What can hang from each mark
k_588: k_96 k_309
k_717: k_309
k_96: k_588 k_625
k_790: k_643 k_861
k_324: k_717
k_643: k_962
k_962: k_309
k_647: k_309
k_625: k_96 k_861
k_309: k_588 k_647 k_962
k_861: k_790

In the rows, 128 means zero.
Known rows, with every way that one mark hangs from another
k_625[k_96 k_861]: [112 129 126 153 121 121 158  98 136 147 140 105 112 106 135  96 136 183
 117 184 143 135  96 161 128 118  93 109  84]
k_962[k_309[k_588[k_96[k_625]] k_647]]: [150 114 133 135 124 142  78 135 125 105 113 129 120 111 125 118 111 104
 112 116 153  92  96 131 163 130 143 148 167]
k_625[k_96[k_588[k_309]] k_861[k_790]]: [134 130 137 151 117 140 134 118 150 157 150 114 116  75 124 105 135 128
 126 162 124 129 113 127 134 139  47 100  64]
k_96[k_588 k_625[k_861]]: [141 142 131 127 148 137 131 114 150 104 150 157 122  85 132 132 133 202
 134 155 123 130 140 127 130 122 131 121  75]
k_790[k_643[k_962[k_309[k_647]]] k_861]: [159 144 119 132 109 129 141 128 147 164 139  95 165 110 134 111 114 210
 113 134 153 155 140 131 134 122 130  92 121]
k_790[k_643[k_962[k_309[k_588]]] k_861]: [155 146 121 130 104 131 141 133 143 158 139  86 162 113 139 105 110 200
 114 137 156 148 141 127 129 118 146 105 112]
k_861[k_790]: [152 130 132 150 123  97  88 136  97 156 126 125 131 115 146 137 135  18
 129 181 142 142 128 132 103 132  96 151 123]
k_647[k_309[k_588 k_962]]: [114 124 140 121  99 127 165 130  81 155 128 118  98 126 140 151 138  97
 127 106 117 158 129  95  80 130 187 182 157]
k_962[k_309[k_588[k_96[k_625[k_861]]]]]: [135 122 133 133 119 126  81 123 131 120 120 123 123 108 135 100 107 126
 122 157 156  90 107 144 165 124 186 131 144]
k_717[k_309[k_588[k_96] k_647]]: [138 130 121 129 122 124 113 163 112 137 121 123 109 143 114 118 129  59
 124  65 131 125  92 107 117 113  79 122 168]
k_324[k_717]: [115 124 131 134 123 126 145 108 122 104 136 132  99 169 134 137 132 148
 139 134 147 142 133 111 141 114 159 132 146]
k_625[k_96[k_588[k_309]] k_861]: [115 130 134 139 124 143 170 108 157 147 145 114 125  93 125 105 132 210
 128 151 119 132 122 132 148 128  74  87  68]
k_962[k_309[k_588[k_96] k_647]]: [158 117 134 136 119 141  82 138 120 121 112 118 126 115 126 118 109  90
 116 126 153  97  97 126 170 129 132 137 173]
k_962[k_309]: [128 124 141 137 125 100 102 115 121 160 116 127 141 109 149 119 110 131
 129 176 148 121 141 135 161 128 179 102 141]
k_643[k_962[k_309[k_588 k_647]]]: [176 127 126 130 143 137 117 142  83 122 133 114 149  88 133 130 117  72
 135 156 141 130 139  82 111 124 156 125 151]
k_790[k_861]: [126 140 119 153 101  98 154 126 154 158 113 113 130 131 144 118 125 168
 125 164 153 165 126 142 139 102 123 105 140]
k_962[k_309[k_588[k_96[k_625]]]]: [129 120 137 131 123 124  85 127 124 118 113 125 126 123 139 108 107 116
 120 146 154  92 120 142 160 123 183 143 150]
k_588[k_96[k_625] k_309[k_647 k_962]]: [ 73 111 114 101 145 124 135 124 150 100 104 160 132 194 105 144 134 132
 136  73  97 113 137 159 135 146 162 122 168]
k_717[k_309[k_647 k_962]]: [122 142 127 125 138  91 146 141 106 170 124 138 109 146 122 141 144  42
 134  98 105 153 136 104  89 129  94  88 156]
k_861[k_790[k_643[k_962[k_309[k_588]]]]]: [175 133 134 134 123 124  76 142  89 153 144 104 155 101 141 127 125  37
 120 160 144 129 135 118  93 143 112 154 103]
k_96[k_588[k_309[k_962]] k_625[k_861]]: [114 137 132 109 148 136 148 113 159 105 143 165 129 100 124 144 134 188
 145 121  94 132 160 115 125 142 163 101  79]
k_717[k_309[k_588[k_96] k_647 k_962]]: [129 140 124 120 132 114 133 157 104 145 122 123  99 162 111 129 140  14
 129  78 110 126 116 104  96 123  88 120 170]
k_588[k_96[k_625] k_309]: [ 62 106 114 108 135 116 123 123 158 106 104 156 147 182 120 124 119 191
 139  91 117 112 138 171 156 129 196 120 149]
k_861[k_790[k_643[k_962[k_309[k_647]]]]]: [178 131 131 135 127 124  75 139  94 159 144 113 154  99 137 134 128  44
 120 154 142 137 135 122  99 147  94 141 112]
k_588[k_96 k_309]: [ 78 111 117 110 126 114 131 130 145 137 105 135 159 190 122 124 118 169
 147 111 118 121 144 158 168 127 170 101 160]
k_309[k_588[k_96[k_625]] k_647 k_962]: [140 130 121 119 144 149 134 141 102  77 116 126  97 178 108 150 147  27
 117  97 115 105 105 127  93 134  97 193 170]
k_309[k_647]: [154 122 124 140 130 127 126 131 110 124 119 130 133 127 127 152 136 108
 121 130 135 149 107 122 125 126  78 141 154]
k_96[k_588 k_625[k_861[k_790]]]: [155 143 132 133 144 136 108 121 147 112 154 157 118  72 132 133 136 143
 133 158 127 128 136 125 122 130 112 129  73]
k_717[k_309]: [110 135 128 131 128  82 133 140 113 175 126 132 123 136 137 120 129 103
 136 118 125 151 137 116 109 113 126  88 135]
k_96[k_588 k_625]: [126 135 137 125 155 131 138 123 140 100 137 158 132 117 139 147 132 185
 131 132 118 131 165 119 122 122 126 142  88]

Rows
[107 117 128 113 130 116 152 126 119 132 109 139 144 150 120 163 135  97
 139  93  92 151 142 112 114 150 140 114 151]
k_588[k_309[k_647 k_962]]
[136 135 139 113 142 140 163 136 131 137 130 139 152 131 122 166 134 129
 147 106  86 146 174  84 135 143  90 101 120]
k_96[k_588[k_309[k_647 k_962]]]
[167 141 124 139 111 116  89 115 120 165 152 114 135  86 136 114 134 105
 126 189 148 143  99 153 120 134 111 117  91]
k_625[k_861[k_790[k_643]]]
[ 99 123 142 134 139 140 187 122 135 137 127 118 129 143 126 137 138 160
 123 117 100 132 154 114 125 136  53 121  94]
k_625[k_96[k_588[k_309[k_647 k_962]]]]
[141 126 120 134 121 137  92 139 117  91 125 118 110 138 128 113 128  78
 121 139 149 100  91 148 119 115 132 185 135]
k_309[k_588[k_96[k_625[k_861[k_790]]]]]
[105 124 135 118 102 131 161 132  91 156 125 118  99 150 132 142 137 101
 129 103 121 145 129 112  96 127 185 177 170]
k_647[k_309[k_588[k_96] k_962]]
[147 146 120 130 109 122 144 125 147 171 140  93 167 117 141 107 111 216
 116 146 154 154 151 134 133 118 152  88 113]
k_790[k_643[k_962[k_309]] k_861]
[102 128 111 125 141 114 116 112 145 117 124 144 123 163 126 109 130 177
 132 158 146 110 118 188 150 112 163 125 137]
k_588[k_96[k_625[k_861]]]
[149 139 137 158 123 138 132 117 141 159 155 109 107  76 130 103 141 120
 121 187 134 128 114 134 129 131  27 110  63]
k_625[k_96[k_588] k_861[k_790]]
[172 128 122 128 145 140 114 143  88 122 130 114 150 106 128 123 116  74
 136 155 144 119 140  93 123 121 155 121 162]
k_643[k_962[k_309[k_588[k_96] k_647]]]
[ 98 121 134 115 107 132 157 129  95 140 125 129  93 147 132 141 137 113
 126  96 121 141 128 119  91 128 198 186 165]
k_647[k_309[k_588[k_96[k_625]] k_962]]
[145 149 114 129 111 122 161 129 143 164 141  92 167 132 139 115 121 215
 118 143 149 166 151 136 114 113 131 102 107]
k_790[k_643[k_962] k_861]
[144 128 137 118 134 147 148 141 139 131 130 139 157 117 124 158 126 159
 143 101 101 145 158  89 151 136  86 105 119]
k_96[k_588[k_309[k_647]]]
[136 122 137 134 119 124  89 131 118 135 113 114 133 127 139 109 106 105
 124 153 154  95 122 135 167 122 170 133 156]
k_962[k_309[k_588[k_96]]]
[ 82 101 112 110 135 133 114 129 158  90 104 160 139 170 106 134 123 174
 131  64 118 113 116 162 158 136 155 125 167]
k_588[k_96[k_625] k_309[k_647]]
[130 138 134 148 128 140 169 106 146 152 151 109 116  95 130 103 136 197
 123 178 131 132 120 137 141 120  60  98  67]
k_625[k_96[k_588] k_861]
[114 127 137 109 154 142 150 127 148  89 130 169 132 122 120 165 136 161
 136  84  87 133 166 103 117 146 129 129 104]
k_96[k_588[k_309[k_647 k_962]] k_625]
[163 135 131 127 133 143 145 142  82  97 121 110 105 144 120 164 147   4
 118 113 111 130 107  94  77 137  83 186 159]
k_309[k_588 k_647 k_962]
[100 130 138 107 155 129 156 122 147 100 131 165 138 129 130 158 132 172
 142 102  86 132 182 109 115 141 156 125  90]
k_96[k_588[k_309[k_962]] k_625]
[165 117 140 141 116 137  85 136 111 121 115 118 126  92 132 127 110  86
 113 128 149 111  97 110 152 132 131 142 158]
k_962[k_309[k_588 k_647]]
[120 130 130 115 140 141 132 117 166  99 143 164 135  84 125 135 125 220
 141 117 107 131 144 118 140 135 156 105  78]
k_96[k_588[k_309] k_625[k_861]]
[130 126 130 132 114 138 131 135 121  98 138 132  74 154 117 130 132  94
 132  63 141 136 101  78 128 113 119 130 163]
k_324[k_717[k_309[k_588 k_647]]]
[124 123 122 128 128 135 114 139 115  83 117 119 120 161 131 121 125 109
 121 124 144 101 107 145 121 110 145 190 142]
k_309[k_588[k_96[k_625]]]
[ 51 116 117  98 147 106 143 116 148 114 104 156 139 203 118 136 130 149
 145 100  97 112 161 166 133 139 204 118 151]
k_588[k_96[k_625] k_309[k_962]]
[105 123 137 113 148 136 140 127 154  92 130 165 144 115 131 150 125 203
 139  96 100 131 167 112 130 134 150 128  89]
k_96[k_588[k_309] k_625]
[110 138 125 115 144 123 145 130 101  95 117 118 108 193 128 136 141  50
 128 138 116 103 139 139  88 124 156 185 146]
k_309[k_588[k_96[k_625]] k_962]
[ 71 111 110 108 129 119 115 116 166 109 113 154 143 161 116 113 119 201
 142 105 122 113 123 176 161 129 200 104 140]
k_588[k_96[k_625[k_861]] k_309]
[ 99 107 114 112 125 133 123 137 148 126 103 140 152 178 109 133 122 151
 138  82 118 122 120 150 171 133 128 106 178]
k_588[k_96 k_309[k_647]]
[161 119 114 133 126 164  99 144 122  66 122 125 105 132 109 128 132  93
 111  93 146 104  62 136 129 120  89 185 162]
k_309[k_588[k_96[k_625[k_861]]] k_647]
[131 130 128 163 115 117 123 108 128 157 143 105 104  88 134  97 140 103
 114 192 147 132  90 157 116 129  61 122  81]
k_625[k_96 k_861[k_790]]
[151 141 138 149 120 146 133 114 143 164 164 101 121  83 129 101 139 150
 113 172 135 128 114 143 128 137  23 113  45]
k_625[k_96[k_588] k_861[k_790[k_643]]]
